What can hang from each mark:
z_894: z_144 z_453
z_138: z_144 z_159
z_144: z_138 z_228 z_257 z_346 z_894
z_159: z_138 z_346
z_453: z_894
z_257: z_144
z_346: z_144

Every row comes from one small tree of marks. The marks that hang from a mark follow it in brackets, in the order of their numbers. Every link used is in the known rows. Which tree was each row made from?
Known rows:
z_138(z_144 z_159(z_346)): [  2.4  -3.8  18.3 -17.5 -16.2  35.0   4.8  18.4  11.5   2.7  14.2  -7.5
   1.2  -6.1  -8.2  -0.7 -10.3   1.1 -31.4  -3.1 -11.6]
z_159(z_346(z_144(z_138 z_228 z_894))): [ -5.1  27.2  20.3 -18.5  -5.0  30.8  13.0 -35.5  23.2   6.8  10.6 -12.0
   1.1  -4.3  -5.4   9.4   9.3 -33.2 -25.3 -15.3  13.4]
z_257(z_144): [ -3.3  10.5   8.5 -16.2 -11.7  22.7   7.8  14.7  15.0   4.7  -0.3 -12.6
   1.8  -0.3 -12.6   8.9   3.9 -13.8 -14.2  -3.6  -5.4]
z_257(z_144(z_894)): [ -7.5   8.8   8.8 -15.9 -12.2  21.1   7.8   7.0  15.3   6.1   5.0 -13.3
   1.6  -0.4 -10.8  13.2   2.1 -39.5 -11.9  -8.4  -6.4]
z_257(z_144(z_346)): [ -2.6  16.0  10.4 -10.9  -6.6  21.9   4.9   7.3  -0.1   7.3   1.4 -12.0
   1.0   0.6 -13.0  11.9   2.7  -2.8 -10.2  -5.0  -4.2]
z_257(z_144(z_138 z_228 z_346)): [ -1.1  31.7  11.4  -5.2  -3.5  19.5  15.1  -9.9  12.5  10.5   0.3 -12.3
   1.5   2.3  -9.4  19.2   8.3 -13.6 -25.9  -8.2  10.9]
z_144(z_138 z_346 z_894): [ -9.4  31.6  10.2  -9.0  -7.8  15.3   9.7 -13.3   0.4  12.2   8.7 -10.1
  -4.0  -1.5 -11.2  21.2  -1.6 -22.5 -21.6 -11.6  -4.8]
z_453(z_894(z_144)): [-11.4   7.4  -4.2 -17.7 -17.2  21.1   2.6  23.6  17.8   3.0 -18.5 -15.5
   2.2  -8.9  -7.3  -5.9   3.3  11.2  -5.8 -13.6  -9.6]
z_894(z_144(z_138 z_228 z_346) z_453): [-23.0  22.0  12.1  -2.4 -12.1  20.7  12.3  -2.2  13.0  26.6  11.2 -13.7
   1.9  -2.6  -3.7   4.7   3.9  20.4 -15.5 -24.1  10.3]
z_346(z_144(z_138(z_159) z_257 z_894)): [ -5.3   9.5   9.3  -4.9 -20.7  16.5  10.8 -27.5   9.3  19.8  22.3  -8.4
  -3.5 -11.8  -6.1  -3.7 -11.1 -68.3 -16.0  -7.8 -17.6]
z_257(z_144(z_138 z_228 z_346 z_894)): [ -5.7  30.2  11.1  -5.1  -4.1  18.4  14.6 -17.4  12.7  12.6   4.5 -12.7
   1.1   2.3  -6.6  22.9   7.3 -40.2 -24.0 -12.3   9.8]
z_159(z_138(z_144)): [ -2.2  18.4   3.4 -25.7 -10.5  25.8  11.0  14.1  14.8   0.6   4.9  -2.5
   2.3   0.0 -12.3  -1.0   5.0   7.9 -22.8  -6.8   1.3]
z_159(z_138(z_144(z_228 z_894)) z_346): [ -3.6  18.4  14.5 -32.5  -4.6  36.4  13.3  -4.8  22.9  -7.4   5.7  -6.0
   1.9   1.3  -6.4  15.3  12.8 -13.4 -25.3 -16.1  19.7]
z_144(z_138 z_228 z_257 z_894): [ -8.5  22.6   8.8 -11.9 -11.4  12.9  18.8 -25.1  21.1  12.2   6.0 -10.3
  -5.9  -8.4  -5.4  19.8  12.4 -53.7 -25.6 -13.2   7.4]
z_894(z_144): [ -7.1   7.7  11.7 -16.7 -18.5  20.8   4.9  24.0  15.0   6.1   6.7 -13.6
   2.4  -7.9  -9.8  -5.4   2.6   8.9  -5.4 -17.9  -5.9]
z_453(z_894): [ -9.1  11.9  -8.1 -16.9 -13.6  18.2   5.5   7.6  16.9   2.4 -24.9 -13.0
  -1.7  -6.8  -9.7   9.9   3.6   9.9 -13.4  -1.3 -10.7]
z_453(z_894(z_144(z_138))): [-11.8  22.8  -3.8 -15.0 -15.9  20.6   8.2  16.8  19.2   5.7 -16.5 -14.8
   1.1  -6.7  -7.7  -1.2   2.0  -4.9 -20.0 -14.3  -8.3]
z_138(z_144): [ -3.0   7.3   7.8 -16.2 -11.7  21.6   7.5  14.3  14.6  10.3   8.7  -6.4
   2.1  -5.6 -12.4  -9.0   3.2   6.5 -31.6  -3.8  -7.1]
z_257(z_144(z_138 z_346)): [ -3.0  31.2  10.6  -8.7  -4.6  21.4  10.6   0.5   0.7   9.3   3.5 -10.4
   0.2   2.8 -13.5  16.3   1.4 -18.5 -24.9  -5.7  -2.8]
z_894(z_144 z_453): [-24.8   0.6   9.5 -13.2 -20.1  23.8   4.7  22.3  15.6  20.3  11.6 -13.5
   2.4  -5.6  -7.1  -5.1  -0.1  20.2  -3.6 -19.8  -5.8]
z_144(z_138 z_257): [ -5.1  23.6   8.3 -15.6 -11.5  15.5  14.8  -7.2   9.5   9.4   3.9  -8.2
  -6.2  -8.9 -11.7  12.7   6.6 -31.9 -26.7  -6.0  -5.6]
z_346(z_144(z_228 z_894)): [ -6.3  10.6   9.4 -10.9 -12.1  17.4   8.7 -28.7  25.3  14.5   9.5 -13.2
   2.9  -7.3  -5.2  -3.4   8.9 -17.4  -7.4 -12.3   6.0]
z_894(z_144(z_228) z_453): [-22.6   1.4  10.4  -9.6 -19.4  22.5   9.5  11.1  27.5  21.7   7.9 -14.8
   3.7  -6.3  -2.6  -3.2   6.5  25.3  -5.0 -22.1   7.6]
z_453(z_894(z_144(z_138(z_159) z_257))): [ -8.7   6.5  -3.4  -7.4 -25.1  18.5   8.4  13.8  13.2   9.2  -9.4 -12.8
  -2.7 -13.9  -4.2  -3.5  -9.0 -34.7 -16.1 -11.9 -19.6]

Which tree is each row?
[  1.5  14.9  20.0 -14.8 -14.7  35.4  10.9  12.1  13.4  -0.3   7.8 -12.4
   0.3   1.2  -9.5  21.5 -11.6 -35.4 -27.9  -4.1  -8.9] => z_257(z_144(z_138(z_159(z_346))))
[ -0.1  20.4  15.1 -32.8  -4.0  34.2  11.9 -29.9  15.4  -6.4   1.6  -8.0
  -1.2  -6.8  -7.0   8.1  19.5 -14.6  -4.3 -14.1  20.7] => z_159(z_138 z_346(z_144(z_228 z_257)))
[ -2.9  -1.3  19.6 -16.4 -17.9  32.1   1.6 -13.6  10.7   5.5  18.6 -12.3
   0.7  -7.5  -6.4   2.3 -12.0 -27.7  -5.9  -9.6 -12.7] => z_138(z_159(z_346(z_144(z_894))))
[ -2.5  24.0   9.4 -10.0  -8.7  16.3  16.9 -35.8  19.9  16.5   7.7  -8.9
  -1.0 -11.8  -7.2  -4.1  14.4 -31.1 -23.8  -9.1   8.0] => z_346(z_144(z_138 z_228 z_257))
[ -5.8  14.6  13.6 -38.0  -4.6  35.7  10.4  -2.4   4.7  -7.5  10.7  -2.4
  -3.0  -3.8 -10.0  11.0  10.5 -42.6 -23.5 -14.6   5.7] => z_159(z_138(z_144(z_257 z_894)) z_346)
[ -2.1  20.1  14.5 -36.5  -4.4  36.1   7.5 -19.2   3.6  -7.7   5.6  -6.5
  -1.9  -6.7 -11.2   5.3  11.9 -18.9  -2.9 -11.3   6.7] => z_159(z_138 z_346(z_144(z_257)))
[  1.5  -8.6   8.7  -5.2 -20.1  17.9  12.3  -0.2  20.7  14.8  12.4  -5.8
  -0.8 -13.6  -4.2  -8.3  -0.3 -18.5 -28.9  -4.3  -4.2] => z_138(z_144(z_228 z_257) z_159)
[-25.4  12.8   9.9 -11.8 -17.1  21.7  12.6   7.1  10.9  24.1  15.1 -10.2
  -1.6  -8.9  -7.0  -2.8   3.3 -20.0 -17.2 -20.7  -5.0] => z_894(z_144(z_138 z_257) z_453)
[  2.9  -7.1  19.2 -14.9 -14.3  31.5  10.6  -0.4  16.9   4.6  12.0  -7.2
  -2.1 -12.3  -3.7   0.5   2.1 -18.3 -32.3  -6.5   1.8] => z_138(z_144(z_228 z_257) z_159(z_346))
[  3.2  15.0  20.8 -11.1 -13.4  34.0  15.0   1.4  25.1   0.5   4.1 -13.7
   1.1   1.3  -5.2  23.9  -3.7 -30.2 -29.3  -6.5   5.2] => z_257(z_144(z_138(z_159(z_346)) z_228))
[ -5.9  18.8  14.5 -36.6  -5.4  34.7   7.7 -26.8   3.8  -6.1  10.6  -7.1
  -2.4  -5.7  -9.5   9.2  10.1 -45.3  -0.2 -16.0   5.9] => z_159(z_138 z_346(z_144(z_257 z_894)))
[ -0.9  12.2  23.3 -11.8 -20.1  32.4  11.9  10.3  25.1   2.0  11.0 -15.0
   1.1  -6.3  -2.6   9.1  -5.3  -7.9 -20.4 -21.0   4.9] => z_894(z_144(z_138(z_159(z_346)) z_228))
[-23.2  -0.2   6.7  -9.0 -13.6  21.7  12.4  -5.0  27.2  27.7  14.0  -8.8
   2.7  -4.1  -3.2  -2.4   5.9  -3.8 -28.5 -12.7   5.6] => z_138(z_144(z_228 z_894(z_453)))
[ -8.2   6.8   8.6 -14.8 -13.3  13.1  13.3 -19.3  19.8   9.6   3.0 -11.3
  -5.0 -11.1  -5.6  15.2  13.6 -37.2 -11.7 -12.4   5.9] => z_144(z_228 z_257 z_894)
[-24.7   5.8   8.3  -6.3  -9.5  15.5  10.8 -27.6   4.4  25.8   8.6 -11.7
  -5.7  -8.2  -3.8  18.8   9.4 -14.7  -6.6 -16.1   6.5] => z_144(z_228 z_257 z_346 z_894(z_453))
[-25.8  15.9   7.2  -8.7 -13.2  15.8  19.5 -26.7  21.9  26.2   9.0  -9.9
  -5.0  -7.1  -3.3  19.9   9.7 -42.2 -24.0 -15.5   7.1] => z_144(z_138 z_228 z_257 z_894(z_453))
[ -7.4  30.0  10.6  -8.3  -5.2  20.3  10.3  -6.9   1.3  11.1   8.3 -11.4
   0.2   3.4 -11.1  21.1  -0.5 -44.4 -22.8  -9.8  -3.7] => z_257(z_144(z_138 z_346 z_894))
[-11.1  12.1  -2.7 -11.9 -12.3  20.8  -0.6  16.5   1.8   4.9 -16.8 -15.3
   1.0  -7.0  -8.0  -2.7   1.5  22.3  -2.8 -15.3  -8.6] => z_453(z_894(z_144(z_346)))
[ -0.9  19.8  13.9 -36.4  -5.1  39.1   9.1  13.1  10.9 -10.1   4.8  -3.3
   1.3   1.1 -12.4   8.2   6.8   7.5 -26.4  -9.1   7.0] => z_159(z_138(z_144) z_346)
[ -5.4  18.9  10.6  -1.2 -18.3  15.0   8.8  -8.9   0.6  14.8  14.5 -10.9
  -4.4  -2.6  -7.7  21.0 -16.8 -28.3 -17.3  -8.6 -15.7] => z_144(z_138(z_159) z_346 z_894)
[ -6.0  25.0  14.0  -6.8  -9.6  16.9  13.5  -8.7   5.9  13.1   8.7 -11.1
  -1.7 -10.6  -5.7   3.3  12.5 -14.6 -17.3 -22.9   9.9] => z_894(z_144(z_138 z_228 z_257 z_346))
[ -1.9  23.9   4.8 -21.6  -5.1  25.7   7.5   6.7  -0.6   2.7   5.5  -2.4
   1.2   1.1 -13.2   2.2   3.5  18.9 -19.5  -7.7   2.0] => z_159(z_138(z_144(z_346)))
[-12.0   8.7  -2.9 -13.6 -11.5  19.0   1.4   8.5  -4.7   5.9 -15.0 -13.0
  -2.9 -13.2  -7.5  -4.1   7.0  -1.9  -1.9 -16.1  -9.4] => z_453(z_894(z_144(z_257 z_346)))
[-10.5   3.8  -3.7 -15.4 -15.6  18.2   8.4   4.9  22.7   4.8 -20.8 -14.8
  -0.7 -14.1  -2.8  -4.7  15.6  -8.3  -6.7 -16.9   3.5] => z_453(z_894(z_144(z_228 z_257)))
[ -5.9   8.2  10.0  -8.8  -5.5  16.9  10.4 -20.0   4.3  16.2  12.6  -6.0
  -1.9  -9.7  -5.8  -0.3  12.9 -27.5 -27.2 -12.5   6.6] => z_138(z_144(z_228 z_257 z_346 z_894))
[ -1.2  23.7  14.4 -34.5  -5.4  37.6   6.0 -11.6   9.9  -8.5   3.8  -8.5
   1.5  -0.4 -12.1   6.3   6.6   5.0  -3.2 -10.5   6.9] => z_159(z_138 z_346(z_144))
[ -1.6   4.4   7.9 -13.4 -10.0  18.7  13.4  -4.4  19.9  12.2   6.6  -5.3
  -0.5 -12.2  -7.4  -7.4  16.2 -12.5 -32.6  -6.6   6.4] => z_138(z_144(z_228 z_257))
[ -5.3  15.1  10.9  -7.1  -6.5  19.2   8.6 -11.0  11.6   9.4   2.8 -14.0
   1.7   0.1  -6.9  18.4   8.3 -23.9  -9.6 -11.9   8.0] => z_257(z_144(z_228 z_346 z_894))
[ -3.4  33.2  10.9  -5.9  -6.2  15.0  14.7 -17.5  11.2  11.9   0.4 -11.1
  -2.6  -2.1  -9.1  19.9   7.6   8.4 -24.8  -9.1   9.9] => z_144(z_138 z_228 z_346)
[-24.6   4.0   6.9 -10.0 -16.1  17.9  11.9 -12.3  27.0  22.8   5.9 -14.1
  -0.9  -3.5  -3.2  16.7   5.9  -2.0 -10.2 -14.3   6.0] => z_144(z_228 z_894(z_453))
